Each row comes from the steps of one walk. Every step used is in the known rows, and no mark comes twice. Write the walk behind each row, first mark first.
In the rows, 128 means zero.
Known rows
serit -> gunas -> puse: [119 150 117 126 154  71 184 160 160 131 138 179 109 132 151  86  95 177
 116 159 129 136 149]
mosob -> saka: [126 118 118 133 157 104 143 145 162 114 158 161 122 160 146 116  81 140
 119 137 134 145 159]
saka -> gunas -> puse -> mosob -> serit: [ 99 153  86 108 185  73 166 147 164 135 115 139 128 168 164 126  60 158
 122 129 143 135 187]
gomu -> toti -> tizes: [128 135 142 136 136 125 158 119 179 102 174 180  89 144 139 145  91 149
 133 153 149 117 147]
mosob -> saka -> gunas: [127 143  95 133 182  89 143 137 168 112 146 168 127 170 154 117  78 134
 122 131 133 156 163]
puse -> mosob -> serit: [110 126 117 120 147 100 150 144 172 121 150 122 122 163 164 124  76 155
 127 128 140 128 173]
gomu -> serit -> gunas -> puse: [115 167 113 117 147  57 181 163 176 131 122 192 100 139 147  71 132 178
  98 159 114 148 152]
gomu -> toti: [138 133 144 147 124 121 141 125 173 114 172 164 107 131 148 124  88 136
 142 153 137 141 137]
tizes -> toti -> gomu -> serit -> gunas -> puse: [138 151  87 128 158  64 186 184 163 133 137 220 101 156 165  75 128 191
  98 185 112 154 160]
mosob -> toti: [130 144 156 113 137  90 119 145 175 118 169 153 111 146 132  91 117 150
 150 147 137 118 139]
mosob -> toti -> gomu -> serit: [135 149 135 103 132  67 108 168 182 119 159 175 119 145 141  90 147 162
 137 168 119 135 141]
saka -> gunas: [131 162 115 122 167  90 141 134 175 115 152 166 113 157 158  96  95 146
 138 138 128 145 148]
gomu -> serit -> gunas -> puse -> mosob: [ 90 163 119 107 156  51 177 163 174 126 123 173 103 139 153  80 110 185
  87 166 124 127 180]
mosob -> serit: [135 131 111 130 137 107 155 143 174 123 149 139 121 162 160 115  97 148
 137 121 130 147 145]
gunas -> puse: [117 137 129 112 155  95 154 151 155 133 140 167 110 142 142  93  86 161
 125 152 133 126 153]
gunas -> puse -> mosob: [ 93 134 136 103 165  88 149 151 153 128 140 149 112 143 147 103  65 169
 113 157 142 107 182]
toti -> tizes: [122 139 137 115 155 109 157 135 174 104 165 173  92 161 141 113 102 166
 125 144 142 107 155]
saka -> gunas -> puse: [119 163 106 112 181  80 156 144 161 132 127 176 114 153 150  94  82 155
 129 146 132 138 159]
tizes -> toti -> gomu -> serit -> gunas: [151 151  95 140 145  75 173 173 178 118 160 211 101 159 174  75 142 180
 106 177 108 160 149]
mosob -> serit -> gunas: [136 144  99 145 134  82 185 151 179 122 148 152 118 151 171 109 103 163
 128 129 126 159 140]
puse -> gunas -> toti: [128 142 126 123 131  83 139 122 167 130 163 118 121 140 154 111  90 134
 141 148 121 121 161]
puse -> mosob -> toti -> kenod: [114 154 169 113 139  91 140 148 174  87 155 147 104 151 135 111 108 156
 117 153 150 101 179]
toti -> gomu -> serit -> gunas -> puse -> mosob: [101 151 101 106 158  41 169 182 166 126 130 183 119 131 168  94 102 193
  94 184 120 134 181]
puse -> gunas -> toti -> kenod: [135 155 133 133 125  90 166 124 167 104 148 129 110 144 153 119 101 131
 118 148 126 124 175]
toti -> gomu -> serit -> gunas: [138 154 104 128 135  59 160 172 182 114 152 192 115 135 172  85 137 179
 112 171 107 161 142]
saka -> mosob: [130 135 136 116 165  94 153 137 170 106 146 153 114 149 159  88  79 157
 120 143 138 109 170]
mosob -> serit -> gunas -> toti -> gomu: [152 124  91 135 125  76 156 168 168 120 168 117 141 138 179 142 102 150
 143 150 117 153 151]
toti -> gomu -> serit: [136 142 116 114 137  82 130 162 177 118 153 180 117 146 160  92 127 164
 122 164 111 150 145]
serit -> gunas: [132 150 125 137 139  81 172 149 174 113 163 170 107 137 161  88 107 167
 125 151 125 143 139]

Which walk is each row?
[123 141  88 126 172  61 211 157 167 127 109 154 123 148 172 105  72 176
 106 136 140 129 178] : saka -> mosob -> serit -> gunas -> puse
[104 141 102 123 191  81 140 137 167 108 148 151 129 171 160 127  57 141
 113 137 141 137 191] : puse -> mosob -> saka -> gunas
[ 95 166 131  89 185  58 129 149 165 128 135 153 119 153 135 103  80 160
 135 155 150 103 181] : saka -> gunas -> puse -> mosob -> toti
[128 120  98 125 132  68 151 167 168 116 170 100 142 139 184 151  81 157
 133 158 127 134 179] : puse -> mosob -> serit -> gunas -> toti -> gomu
[134 147 133  96 154  56 118 164 183 109 143 168 124 147 152  85 127 166
 124 167 128 112 169] : saka -> mosob -> toti -> gomu -> serit
[146 147 150 155 118 127 166 127 175  88 155 177  98 134 147 134 100 135
 119 152 142 146 149] : gomu -> toti -> kenod
[124 142  90 133 148  73 198 160 164 137 123 160 119 146 161 108  92 171
 120 137 130 152 150] : mosob -> serit -> gunas -> puse
[148 130 119 129 128  74 142 165 163 112 183 137 129 124 169 120 104 156
 140 173 115 138 150] : serit -> gunas -> toti -> gomu
[105 154 115  90 186  49 122 168 157 128 142 160 133 145 152 119  72 168
 142 173 146 110 182] : saka -> gunas -> puse -> mosob -> toti -> gomu
[142 136 109 135 124  84 164 147 176 120 162 108 126 147 162 126 109 141
 137 132 121 147 150] : mosob -> serit -> gunas -> toti
[125 154  96 117 148  48 173 182 167 131 128 200 116 130 162  86 123 187
 104 178 111 155 152] : toti -> gomu -> serit -> gunas -> puse
[ 97 126 109 109 160  90 163 153 157 136 127 129 123 158 157 125  63 164
 119 135 144 123 183] : gunas -> puse -> mosob -> serit
[ 95 158 112 102 189  72 152 144 158 127 130 158 116 153 155 104  61 162
 119 151 141 118 185] : saka -> gunas -> puse -> mosob
[138 155 161 114 153  86 157 144 177  81 138 159 107 152 138  96 108 154
 114 147 151  98 179] : saka -> mosob -> toti -> kenod
[133 161 130 118 120  70 146 149 187 115 159 139 108 139 148  88 148 147
 113 156 104 142 152] : gomu -> serit -> gunas -> toti
[136 160 121 110 153  32 150 171 190 106 142 181 121 136 162  79 135 180
 115 173 125 122 164] : saka -> mosob -> toti -> gomu -> serit -> gunas
[115 143  87 122 197  79 157 147 154 128 123 177 127 166 145 117  66 142
 114 139 137 152 173] : mosob -> saka -> gunas -> puse
[139 130 138 104 160  70 123 160 169 108 160 155 131 140 156 103  90 164
 143 166 144 101 166] : saka -> mosob -> toti -> gomu
[151 121  89 127 146  63 167 163 170 109 153 111 145 139 189 137  82 155
 130 151 128 130 179] : saka -> mosob -> serit -> gunas -> toti -> gomu
[ 94 154 142 105 156  49 158 163 165 126 145 156 113 132 140  95  92 181
 122 168 147 101 172] : serit -> gunas -> puse -> mosob -> toti
[137 143 135 129 127  83 150 146 172 113 176 128 115 132 153 105 112 146
 133 154 119 131 149] : serit -> gunas -> toti
[ 94 146 123 116 163  65 180 160 158 125 140 160 110 133 158  96  74 182
 106 164 139 116 177] : serit -> gunas -> puse -> mosob
[124 162 114 106 142  33 152 186 174 132 134 196 118 129 143  83 142 184
 120 182 118 139 147] : mosob -> toti -> gomu -> serit -> gunas -> puse
[148 157 140 137 121  90 177 147 173  86 159 139 105 136 153 114 122 145
 111 154 124 135 163] : serit -> gunas -> toti -> kenod
[ 85 156 142  96 171  53 175 159 171 114 148 171  94 144 132 114  95 193
 113 169 159  77 184] : serit -> gunas -> puse -> mosob -> toti -> tizes
[ 98 145 133  83 154  51 117 179 166 131 136 165 123 141 138 100 113 177
 118 180 132 110 179] : gunas -> puse -> mosob -> toti -> gomu -> serit
[109 135 115 116 145  81 175 143 181 104 167 107 110 161 160 156  92 160
 120 139 142 103 190] : puse -> mosob -> serit -> gunas -> toti -> tizes
[126 146 121 134 126  84 186 151 176  90 147 103 118 151 167 146 100 147
 104 138 134 132 192] : puse -> mosob -> serit -> gunas -> toti -> kenod
[ 98 136 110 104 192  87 136 128 170  95 166 123 118 179 143 164  66 133
 114 142 149 103 213] : puse -> mosob -> saka -> gunas -> toti -> tizes
[ 93 141 155  91 160  73 129 156 159 129 146 143 115 142 128 101  83 167
 131 161 150  91 177] : gunas -> puse -> mosob -> toti
[ 89 171 138  96 151  36 155 167 181 129 129 168 106 140 134  78 128 182
 102 169 132 112 175] : gomu -> serit -> gunas -> puse -> mosob -> toti
